Each row comes from the steps of one walk. Every step used is in the known rows, and no mark comes twice. Write the walk behind each row, first mark first.
Known rows
ponu-baki-gidi-sotibor-natul: [-3.744  2.795 -3.359  2.695  0.627 -2.218 -2.486  0.978 -1.705  1.593
 -1.983 -0.845  0.036 -1.781 -2.527  0.995  1.124  2.287 -0.244 -0.504
 -2.940]
natul-vuziv-ponu-baki-gidi: [ 4.126 -0.780 -1.481  1.754 -3.226 -4.483 -3.722  0.801 -2.919  5.950
 -1.266  0.098  0.232  3.053 -1.102 -2.264  1.782  1.935 -5.692 -1.099
 -2.252]
gidi-ponu: [ 1.126 -0.662  0.582 -2.422 -1.132  2.343 -4.823 -1.340 -1.282  6.883
  0.530 -2.108 -2.718  0.884  0.223 -1.133 -0.716 -0.566 -0.739 -3.264
 -1.711]
baki-gidi-ponu-natul-vuziv: [ 5.623  1.483  0.144  1.281 -1.962 -2.038 -5.129 -0.451 -2.667  7.124
  2.633 -1.528  0.847  1.756  0.766 -1.076  0.466 -0.033 -7.487 -5.800
 -2.223]
sotibor-natul: [-1.082  0.381 -1.706 -1.960 -1.003  1.888 -3.863 -0.217 -0.341  2.215
 -0.932 -2.980  0.693  0.749 -0.305  0.764  0.984  1.757  1.879 -1.808
 -0.897]
baki-gidi-sotibor: [ 0.198  1.973 -1.352  3.599 -0.356 -1.229 -2.089 -0.625 -1.867  3.420
 -1.485 -1.023 -0.956 -2.994 -2.557  0.698 -2.494  1.088 -1.289 -0.745
 -3.235]
pefin-baki-gidi: [ 3.402  1.762 -1.427  1.159 -1.928 -3.192 -4.275  0.158 -3.940  3.581
 -1.066 -2.384 -0.232 -0.732 -2.448  0.780 -2.800  0.953 -2.172  0.401
 -3.056]
sotibor-natul-vuziv-ponu-pefin: [ 2.151 -5.322 -0.772 -3.926 -3.708  3.026 -2.068  0.667 -1.131  3.498
 -0.453 -1.041  3.759  3.152  0.369 -0.554  1.001  3.498  2.703 -2.637
  1.683]
baki-gidi-ponu: [ 2.084  0.032  0.593 -0.847 -1.504 -3.807 -5.812 -0.190 -2.294  6.082
  0.023 -1.466 -2.366  1.075 -0.106 -1.529 -0.653 -0.420 -3.528 -3.930
 -3.282]
ponu-pefin: [ 0.417 -2.599  0.949 -2.270  0.408  2.872 -2.008 -1.427 -0.952  4.220
 -2.662 -1.795 -1.863 -0.240 -0.745  1.101 -2.059  1.727  5.233 -0.589
 -2.197]
vuziv-gidi-ponu-pefin: [ 0.423 -5.219  3.087 -3.555  0.671  2.856 -3.830 -2.035 -1.572  6.858
  0.611 -0.608 -3.722  2.457  0.806 -2.677 -1.682 -1.247  5.693 -0.455
 -1.291]
ponu-pefin-baki-gidi: [ 3.181 -1.240 -0.269 -0.547 -0.958 -2.425 -3.066  0.171 -4.032  3.245
 -2.434 -1.739 -0.241 -1.128 -2.211  1.524 -3.713  1.826  2.195  0.477
 -2.964]
natul-vuziv-gidi-sotibor: [ 1.597 -0.290 -1.061  3.097 -1.135  4.399 -0.365 -2.646 -1.048  5.236
 -0.223  0.479 -0.392  1.058 -1.779 -1.855 -2.162  0.016  0.878  2.210
  0.012]
vuziv-natul: [ 2.110  2.165 -0.443  0.821 -0.442  5.500 -2.754 -1.125 -0.986  4.948
  0.352 -2.666  0.348 -1.230 -0.894  0.735 -0.240  0.786 -0.941 -2.271
 -3.605]
natul-vuziv-gidi-ponu-baki: [ 1.837 -1.692  0.285 -0.602 -0.829  1.160 -4.220 -1.990 -1.990  8.368
  0.215  0.480 -3.516  5.235  0.187 -4.422  1.406 -1.196 -1.013  0.467
 -1.055]
baki-gidi-sotibor-natul-vuziv: [ 0.758  1.789 -3.650  2.369 -2.573 -1.917 -1.662  0.425 -1.330  1.762
 -1.421 -0.370  3.183 -0.195 -1.923  0.257 -0.090  2.828 -2.532 -2.206
 -0.467]
ponu-sotibor-natul: [-2.853  1.330 -0.807 -0.043  0.413  3.424 -1.768 -0.312 -0.050  1.850
  1.962 -0.823  2.023 -0.746 -0.809  1.886  0.736  1.774  2.011 -2.218
 -2.083]
natul-vuziv-ponu-pefin-sotibor: [ 3.859 -5.015 -1.796 -2.748 -4.038  3.768 -0.847 -0.040 -1.284  3.933
 -4.843 -1.795  2.351  3.929  1.181 -1.059 -1.436  3.790  2.592 -0.981
  1.403]
baki-gidi: [ 2.048  1.087 -0.341  1.147 -0.943 -4.036 -4.111 -0.311 -1.828  3.861
 -1.931 -1.916 -1.498  0.178 -1.131  0.061 -0.921  0.824 -1.945 -1.447
 -3.799]
vuziv-gidi: [ 0.418 -1.152  0.847  0.324  0.172  1.919 -3.404 -2.152 -1.010  4.962
  0.016 -1.589 -2.628  2.093 -0.356 -1.676 -1.138 -1.049  2.561  1.851
 -1.796]
vuziv-ponu: [ 2.069 -2.099  0.037 -0.761 -2.444  2.969 -3.763 -0.440 -1.448  5.491
  0.862 -2.206 -0.201  0.627 -0.460 -0.813 -0.501  0.747 -0.839 -1.374
 -0.985]

Which walk is each row?
[-2.654 -4.933 -0.428 -5.393 -0.482  3.051 -3.587 -0.205 -0.516  2.825
 -3.002 -2.637 -0.273  4.844  2.820 -2.421 -0.444  0.829  8.077 -0.840
  0.905] -> vuziv-gidi-ponu-pefin-sotibor-natul
[ 0.220  1.550 -0.878  1.838  0.456 -4.721 -4.163  0.087 -2.402  4.336
 -2.887 -1.178 -3.009  0.495 -1.613 -0.162  0.677  1.071 -2.104 -0.201
 -4.727] -> ponu-baki-gidi
[ 2.423 -2.767  0.887 -4.086 -1.106  4.057 -3.821 -0.912 -3.505  6.251
  0.199 -1.991 -1.533 -0.701 -0.772  0.495 -3.428  0.327  3.687 -1.368
 -1.048] -> gidi-ponu-pefin-baki
[-0.540  0.123  0.072 -1.505  0.267  1.381 -4.906 -1.035 -1.819  7.280
 -0.525 -1.185 -4.215  1.133 -0.202 -1.219  0.938 -0.296 -0.716 -1.811
 -2.678] -> gidi-ponu-baki
[-0.786  2.618 -4.219  3.101 -1.284 -2.728 -1.587  0.744 -1.856  2.169
 -2.519  0.437  1.575  0.191 -2.516  0.208  1.607  3.080 -2.566 -0.826
 -1.524] -> ponu-baki-gidi-sotibor-natul-vuziv
[-0.496 -0.425 -0.474  0.919 -0.668  2.689 -1.168 -1.277 -0.381  3.000
  2.453  1.005  2.761  3.374 -0.012 -0.988  1.228  0.928  1.790  0.054
 -0.432] -> ponu-sotibor-natul-vuziv-gidi
[ 6.954  2.209 -0.874  1.405 -3.031 -1.172 -5.314 -0.082 -4.818  6.936
  3.511 -2.016  2.086  0.856 -0.538 -0.185 -1.231 -0.050 -7.642 -4.181
 -1.631] -> pefin-baki-gidi-ponu-natul-vuziv
[ 2.421 -5.042 -0.065 -3.663 -1.976  3.050 -2.288 -1.671 -1.294  5.842
 -4.023 -0.873 -0.984  6.077  2.370 -3.569 -1.863  0.581  4.484 -0.164
  0.962] -> natul-vuziv-gidi-ponu-pefin-sotibor
[ 1.741 -1.442  1.863  0.476 -0.713  3.465 -2.108 -2.361 -1.371  7.621
  3.949  1.937 -0.734  3.341  0.536 -3.004 -0.362 -1.267 -0.895 -1.289
 -1.122] -> natul-vuziv-gidi-ponu-sotibor
[ 1.687 -3.002  1.841 -2.730 -0.315 -3.074 -4.590 -0.156 -2.448  5.718
 -1.321 -1.054 -2.502  0.544  0.327 -0.730 -1.583  0.589  0.791 -3.859
 -3.186] -> baki-gidi-ponu-pefin
[ 1.883 -0.886 -2.717  0.260 -3.802 -4.836 -4.340  2.044 -2.514  3.641
 -0.745 -0.491  2.720  4.008 -0.657 -1.901  3.590  2.913 -4.426 -2.120
 -0.938] -> sotibor-natul-vuziv-ponu-baki-gidi
[ 3.793 -4.426 -1.942 -3.733 -4.715  3.975 -2.274  0.958 -3.187  3.211
  0.255 -1.379  4.977  2.088 -0.806  0.299 -0.920  3.471  2.706 -1.043
  2.302] -> sotibor-natul-vuziv-ponu-pefin-baki
[-0.555  0.238 -1.577  3.928 -0.819 -1.778 -2.408  0.782 -2.836  4.892
 -0.374 -0.097 -1.048 -1.932 -2.756 -0.630 -0.292  1.236 -2.730 -0.066
 -2.933] -> vuziv-ponu-baki-gidi-sotibor
[-2.314 -2.402 -2.734 -4.285 -0.734  3.046 -1.930  0.402 -0.029  0.206
 -6.205 -3.774  1.433  2.014  1.272  1.268 -0.594  3.805  7.498 -0.884
  0.152] -> ponu-pefin-sotibor-natul
[-1.777  0.480 -3.918 -2.307 -1.677  2.520 -3.205  0.181  0.045  0.534
 -4.798 -4.205  1.560  2.440  0.769  0.713  0.344  2.960  3.249 -0.916
 -0.051] -> pefin-sotibor-natul
[ 1.593  0.250 -2.547 -1.567 -2.906  1.548 -3.048 -0.452 -0.534  2.818
 -1.557 -1.746  2.352  2.682 -0.218 -0.038  1.381  2.482 -0.432 -2.101
  0.462] -> sotibor-natul-vuziv
[ 0.024 -2.422 -1.340 -2.697 -0.183  3.505 -1.372 -0.938 -0.513  2.392
 -6.418 -3.011 -0.856  1.164  0.663  1.019 -2.524  2.907  6.209  0.086
 -1.212] -> ponu-pefin-sotibor
[-0.080  1.246 -1.759  0.272 -1.432  3.195 -0.979 -0.641 -0.330  2.650
  1.321  0.277  3.728  1.166 -0.428  1.222  1.297  2.694 -0.150 -2.501
 -0.768] -> ponu-sotibor-natul-vuziv
[ 3.379 -1.263 -0.030  0.580 -1.768  1.724 -2.650 -2.507 -1.111  5.638
 -0.627 -0.452 -1.001  4.014 -0.152 -2.698 -0.615 -0.190  0.320  1.481
 -0.434] -> natul-vuziv-gidi
[-3.464 -0.122 -1.699  1.307  0.404  4.337 -1.910 -1.192 -0.431  2.243
  0.699 -1.264  0.228 -0.161 -1.290 -0.663 -0.731  0.166  4.407  1.641
  0.022] -> vuziv-gidi-sotibor-natul
[-0.018  1.700 -0.824 -0.649 -1.355 -1.895 -4.442  1.519 -3.739  3.174
  4.312 -0.573  2.471 -0.765 -1.236  0.723 -0.714  0.608 -2.154 -3.563
 -2.407] -> pefin-baki-gidi-ponu-sotibor-natul
[-1.974  1.983 -2.809  2.097 -0.820 -1.686 -2.525  0.631 -1.282  1.127
 -0.877 -1.507  1.533 -2.068 -2.116  1.119 -0.515  1.942 -0.355 -1.785
 -1.935] -> baki-gidi-sotibor-natul
[ 1.091  0.637 -0.769 -0.221 -2.264 -2.858 -3.515  0.729 -1.715  4.040
  2.602  0.991  3.055  2.216  0.235 -0.969  1.645  1.498 -4.468 -5.798
 -1.794] -> baki-gidi-ponu-sotibor-natul-vuziv
[-2.583  0.376 -2.810  2.503 -1.328 -1.818 -2.962  2.103 -2.305  2.566
  0.064 -0.748  1.432 -1.150 -2.171 -0.375  1.625  2.318 -1.570 -1.034
 -1.719] -> vuziv-ponu-baki-gidi-sotibor-natul
[ 0.942 -1.117 -3.069  0.428 -4.134  4.870 -1.279  0.352 -0.986  3.404
  1.300 -0.643  4.241  0.237 -1.422 -0.589  0.466  2.783 -1.087 -2.076
  2.110] -> gidi-sotibor-natul-vuziv-ponu
[ 0.367 -2.614 -3.583 -3.890 -2.628  2.939 -0.979  0.065 -0.081  0.830
 -6.779 -2.646  3.346  4.136  1.247  0.593 -0.053  4.593  5.259 -1.232
  1.693] -> ponu-pefin-sotibor-natul-vuziv
[ 0.956 -5.345  0.985 -4.856 -1.687  2.512 -3.457 -1.042 -1.173  5.104
  0.327 -0.289  0.463  5.360  1.619 -3.148  0.560  0.492  4.608 -2.047
  1.336] -> sotibor-natul-vuziv-gidi-ponu-pefin
